Each row comes from the steps of one walk. Every step used is in the known rows, and no mark comes twice. Write the walk behind each row, first mark first.
In the rows, zero is written as 128.
Known rows:
duzudob muba sorete: [131 139  89 189 141 142 135 120  87 120 171 154 121 140 117 104 117  69
 149 125 129 128 115 103  97 112 130 128 104 120 122 119 158  86 139 158
  91]
vibogob lener duzudob: [119  92  97 176 133 134 118 143  98 207 149 190 171 163 118 134 168 105
 130 106  98  99 116  83  85  94 127 113 144 139 108 108 162 137 120 121
 130]
beki muba: [ 80 126  85 171 148 157 106 133  93 126 101 118 149 132 118 146 124  91
 120 116 146 145 113 101 104 142 146 117 124 145 126 124 130 121 106 179
 111]
zalazu zukom pevupa sorete: [ 90 132  92 181 115 171 135  96 115 195 125 104 124 137  63  75  91 131
 140 130 140 113 115 103  74  88 141  81 142  75 102  96 149  82 147 149
 103]
muba vibogob: [102 108 129 151 131 165 122 137 128 100 124  80 139 134 146  89 107  79
 141 121 133 126 106 137 122  82 144 104 119 161  79 132 115 137 137 150
 171]
sorete muba vibogob nebezug renu: [123 116 159  93  86 174 124 149 134  87  96  97 116 112 191 114  80  43
 152 119 149 138  36 129 123 148 153 105 121 109  86 135  95 104 143 126
 121]
vibogob nebezug renu muba: [ 85 144 111 131 133 149  88 152 103 121  66  99 134 133 149 104  77  57
 166 152 186 119  55  76 124 156 115 125 166 117 141 136 131 111 110 154
  75]
pevupa vibogob muba: [ 67 125  95 134 146 168 147 118 118 117 112  84 144 121 118 115  93 116
 144  95 108 170 113 144 118 111 165  88 161 110 109  54 121 125 111 129
 121]
vava vibogob: [ 98 128 123 162 134 157 124 156 114 137 148  85 153 161 116 127 113  93
 129 143 129 131 109 140 111  75 139 113 118 152  87 115 126  99 131 136
 171]
vibogob nebezug: [ 65 127 105 110 139 180 105 133 112 120 106  97 140 145 131  92 112  79
 127 124 153 114  89 108 101 106 135  97 150 156  98 108 140 115 124 148
 134]
vibogob muba naro: [ 44 117 125 139 143 178 140 155 130 105 116  62 174 132 124 121 134 128
 153 116 112 166 126 128 100 114 154 101 137  99 122  72 138 124 126 107
  93]
duzudob muba sorete pevupa vibogob: [146 152  84 187  80 119 145 112  78 129 180 139 122 113 145  84 112  58
 145  96  93 139 136 126  94 112 134 101 135  98 139  70 130  77 112 132
 109]
naro muba: [ 97 153  90 159 140 153 108 126  98 136 149  87 151 131 119 113  89 123
 120 132 137 100  73 109 114 115 135 116 138 142 106 128 118 125 148 145
  97]
muba sorete pevupa vibogob lener duzudob: [136 114  86 182  67  88 161 126  83 187 171 223 155 138 154 110 170  64
 154  86  53 104 154 108  86  82 139  89 153 120 125  47 140 120 100  98
 143]
muba sorete: [ 94 134  89 163 140 137 144 131 118  97 132 153 128 146 120  94 126  84
 136 143 125 117 123 110 117  80 139 113 122 142 100 103 146 107 148 156
 127]
nebezug renu: [119 129 107 152 133 153  96 162 130 116 108  99 122 138 129  93 102  87
 131 152 143 134  69  87 119 135 130 118 141  78 119 149 127 100 131 149
 125]
nebezug vibogob muba sorete pevupa: [ 79 150 103 133  74 103 181 142 123  86 132 102 144 112  97 130 136  86
 115 128  54 101 158 143  96 158 143  85 160  85  98  81 127  86 105 108
 145]
naro muba sorete pevupa: [119 171  85 174  70 101 153 129  83 115 178 139 135 115 133 109 108  96
 108 131 104  76 108 112 100 121 130 110 146 126 120  96 118 110 147 127
  92]
renu nebezug vibogob lener: [ 73 155  83 112 137 137 104 108 128 153  90  75 196 140  96 119 152 108
 160 119  93  69 114 133  98  99 120 107 151 102 126 175 161  90 133 150
 182]
nebezug vibogob: [ 77 131 106 135 136 148 103 135 135 124  98  66 153 144 105  99 128  88
 137 146 111 110 111 141 118 111 135  88 126 120  91 144 131  96 124 138
 182]
sorete pevupa vibogob: [105 134  92 152  82 136 120 128 110 130 128  81 137 126 141  76 114  91
 120 104 104 141 127 132 107  92 139  82 167 111 122  69 111 108 101 121
 153]
lener duzudob muba sorete pevupa: [175 139  95 210  74 107 151 155  60 166 212 202 115 124 130 116 152  62
 130 104  91 107 144  81  75 143 118 117 116 120 135  79 151 102 116 113
  95]
pevupa sorete muba vibogob nebezug: [ 83 129 130  99  97 177 168 111 130 110 106 135 131 145 179 112  84  81
 141  89 130 131 113 154  81 120 163  86 106 166  51  92  95  92 177 102
 131]
zukom pevupa vibogob: [ 86  98  75 150  93 175 116 104 108 139 111  73 146 115 113  68  88  99
 168  91 143 149  81 133  89  78 144  89 170 108 122  68 126 110 122 138
 128]
pevupa vibogob nebezug renu: [ 89 134 112 102 126 171  98 141 117 116  92  88 119 119 165  72  79  45
 174 113 152 152  52 113 132 127 150  88 154 104 120 112 107  98 108 137
 143]
lener duzudob: [114 116 102 171 138 155 121 156 101 163 141 151 129 148 126 108 144 102
 131 121 125 118 115  94 105 102 132 100 124 158 110  90 146 137 125 123
 137]
naro muba vibogob lener duzudob: [136  99 129 181 117 130 120 136  85 202 178 155 175 129 153 152 123  94
 158  89 102  76  80 113 101 103 138 112 125 165  93 134 119 168 143 120
 124]
naro muba vibogob: [109 132 126 157 126 157 117 130 107 116 153  73 143 116 151 110  75  97
 141 114 138 101  70 139 124 101 143 109 120 164  87 141  98 147 156 145
 129]
pevupa vibogob lener: [ 86 102  87 155 134 143 104  96 115 168 114 127 177 153 124 102 126  96
 156  96  98 134 107 126 105  67 141 100 159 118 112 101 139 116 109 139
 145]
naro muba vibogob pevupa sorete: [ 95 154  90 161 104 139 169  95 113 130 155  98 140 142 116 115  65  97
 186  81 106 114  86 145  64 103 166 104 141 152  36 129  81 111 193 116
 109]
vibogob nebezug renu muba sorete pevupa: [112 166 104 146  59 102 130 159  91  93  92 138 123 117 161  95  95  33
 154 149 150  94  91  77 111 163 108 117 175 108 147 107 126  96 107 138
  72]
naro muba sorete: [100 163  82 170 133 126 144 116  94 111 160 143 131 128 125 110  96  98
 137 137 126  90  95 113 121 107 140 121 120 150 110 114 125 120 166 150
  90]
lener duzudob muba vibogob nebezug: [138 103 140 153 122 182 120 153  74 163 182 137 125 117 166 112 116  37
 180  78 146 117  91 106  89 130 136 102 102 180  99 114 131 137 120 127
 133]

Which walk is each row?
[ 23 173 119  91 138 170 143 151 143  90  86   5 192 103 117 118 145 126
 188 116 100 130 142 161 109 128 151  93 129  89 146 120 142  97 137 110
 149] : renu nebezug vibogob muba naro
[ 82 162  98 139 120 127 122 123  95 100  73 143 113 115 177  82  68  23
 214 133 173 133  76 102 147 127 139 108 151 131 151  89 120 103 117 152
  89] : pevupa vibogob nebezug renu muba sorete
[ 93 118 121 172 138 143 114 132 114 112  92  77 147 137 148 105  89  77
 167 130 165 118 109 129 134  87 120 120 133 173 109 123 121 146 134 163
 118] : renu muba vibogob
[ 92 109 145  93  97 181 141 126 127 100 104 104 130 125 178 115  99  63
 134 103 142 129  73 152 115 107 153  97 121 163  73 103 110 120 147 125
 127] : sorete muba vibogob nebezug
[138 112 129 179 133 169 108 132 102 124 164  79 133 122 139 104  99  68
 156 104 138 135  98 131 104 109 133 119 108 134  99 143 127 114 134 153
 130] : duzudob muba vibogob
[ 77 129  83 171 105 135 163 110 102 118 108 129 146 140 116 147 101  72
 182  65 113 159 122 130  56 128 175 103 130 154  49 125  90 104 150 147
 127] : beki muba vibogob pevupa sorete
[ 80 137  88 175 114 127 162 102 122 125  99 109 147 161 109 111  76  80
 202  99 130 134 117 136  73  86 141 112 154 164  62 110 109 111 165 129
 101] : renu muba vibogob pevupa sorete
[ 93 109 116 167 134 161 116 141  98 106 104  95 146 115 150 141 114  70
 142  99 149 141 111 125 116 132 157 110 109 168 104 135 104 140 115 175
 147] : beki muba vibogob
[ 96 142  89 146 115 155 158 105 131 137 108 158 129 170 130 123 100 136
 111 115 102 143 126 131  79 121 148 106 113 122  81  87 119  75 176 104
  98] : pevupa sorete muba
[ 91 176  87 125  65 122 150 106  71 118 156 128 130 100 168  88  84  55
 150  91 118  95 100 130 113 116 149  81 159 151 123  56  94 111 127 115
 112] : naro muba sorete pevupa vibogob nebezug
[ 56 136 110 116 138 156 139 140 137 110 101  59 155 128  88 135 118 111
 131 127  89 128 115 146 111 150 147  88 150 100  86 109 131 104 108 125
 147] : nebezug vibogob muba
[ 56 189  86  99 138 139 183 119 125  73 102  84 150 104  99 124 129 104
 166 123  92  98 139 150 122 136 148 107 138 107 123 118 150  87 142 149
 147] : renu nebezug vibogob muba sorete
[ 70 128 126 169  75 179 155 103 132 182 115  93 147 131 109  92 114 143
 161 120 127 153 116 132  68  86 156  81 111  50 119  64 139  64 176  95
  60] : zalazu zukom pevupa sorete muba naro
[105  83 125 158 126 150 111 125 126 147 128 112 174 147 131 120 132  81
 148 109 106 106 102 129  98  73 136 113 146 136  81 144 136 135 127 150
 155] : muba vibogob lener
[ 74 149  79 119  76 131 174  90 147 143  96 120 141 165  86 132 115 101
 158 104  68 140 112 162  54 116 159  85 131  94  38 107 110  43 178  82
 126] : nebezug vibogob pevupa sorete muba
[152 120 102 197 140 159 108 151  73 191 183 158 125 142 121 121 139  90
 145 104 124 129 106  85  84 133 122 118 108 132 128 107 158 114 123 129
  95] : lener duzudob muba
[122 123 134 171 123 135  98 158 124 103  82  74 129 125 162 102  76  58
 177 149 166 129  71 108 140 132 122 131 140 118 128 156 106 128 130 157
 111] : nebezug renu muba vibogob
[ 56 129 122 138  82 149 151 154 120 109 127  46 172 105 151 103 129 111
 153  86  78 178 146 151  96 119 163  73 161  81 141  28 109 116  94  76
 114] : sorete pevupa vibogob muba naro
[ 74 116 132 140 109 162 129 144 138 114 109  94 164 144 154 111 139 117
 143 127 117 165 108 136 108  87 148 107  95 105 121  83 133  95 159  94
  91] : sorete muba naro
[107 119 151 106 113 173 103 164 128  87 105  71 124 118 177  88  85  31
 167 125 158 119  51 112 123 134 146  99 139 123  93 156 103 116 125 145
 160] : muba vibogob nebezug renu
[ 99 146  94 150  78 136 195 113 124 149 141 138 145 184  96 157  99 105
 146 101  84 160 108 160  52  84 162 110 127 124  32  76 103  51 187  78
 118] : vava vibogob pevupa sorete muba
[ 97 115 105 163 113 180 110 109 110 182 119  62 127 117  60  79 108 115
 136 145 159 111  76 102 105  74 133  89 162  73 119 105 158 112 119 173
  98] : zalazu zukom pevupa
[116 171  83 164  71 104 153 110  83 117 169 123 134 104 155  93  88  86
 141 107 100 103 116 136 119 103 145  93 144 126 123  64  98 112 132 122
 109] : naro muba sorete pevupa vibogob
[171 137  90 206  74 110 154 135  58 173 207 189 106 111 156  95 141  52
 155  83  86 132 149 110  90 122 134  95 112 121 149  44 131 101 106 105
 117] : lener duzudob muba sorete pevupa vibogob
[152 147  89 193  80 118 141 134  78 123 187 144 123 126 120 101 126  72
 113 119 100 115 132  97  79 132 116 120 135  97 135 101 148  78 119 139
  92] : duzudob muba sorete pevupa
[ 98 147  90 151  84 115 188 143 108  87 147 133 130 118 108 124 126 103
 100 118  75 118 145 114  89 141 143 104 173  96 108  57 138 106 114 121
  97] : vibogob muba sorete pevupa
[ 68 175  90 102 140 158 111 125 134 112  87  41 156 125 109  96 130 104
 157 133 125  85 119 142 119 107 126 101 128 122 126 157 141  92 142 154
 188] : renu nebezug vibogob
[141  88 123 182 124 153 106 115  95 164 166 118 172 142 128 133 119  72
 157  87 107 116  92 121  81 104 125 130 129 118  97 164 146 116 121 152
 119] : duzudob muba vibogob lener
[144  74 138 160  92 139 148 132 111 186 142 193 161 147 163 152 151  91
 142  88  80 117  98 126  97  93 141 112 113 138  84  99 128 139 141 100
 124] : sorete muba vibogob lener duzudob
[ 78 137  92 148 143 141 180 126 116  86 131 142 134 132 100 130 116 105
 129 126 101 134 127 118 109 119 153 114 150 116 101  71 145 115 135 147
  92] : vibogob muba sorete
[156 107  89 217 128 112 138 128  64 202 204 244 151 153 118 144 164  70
 161  97  85 101 122  75  73 113 122 134 114 126 124 110 182 105 125 134
  82] : vibogob lener duzudob muba sorete
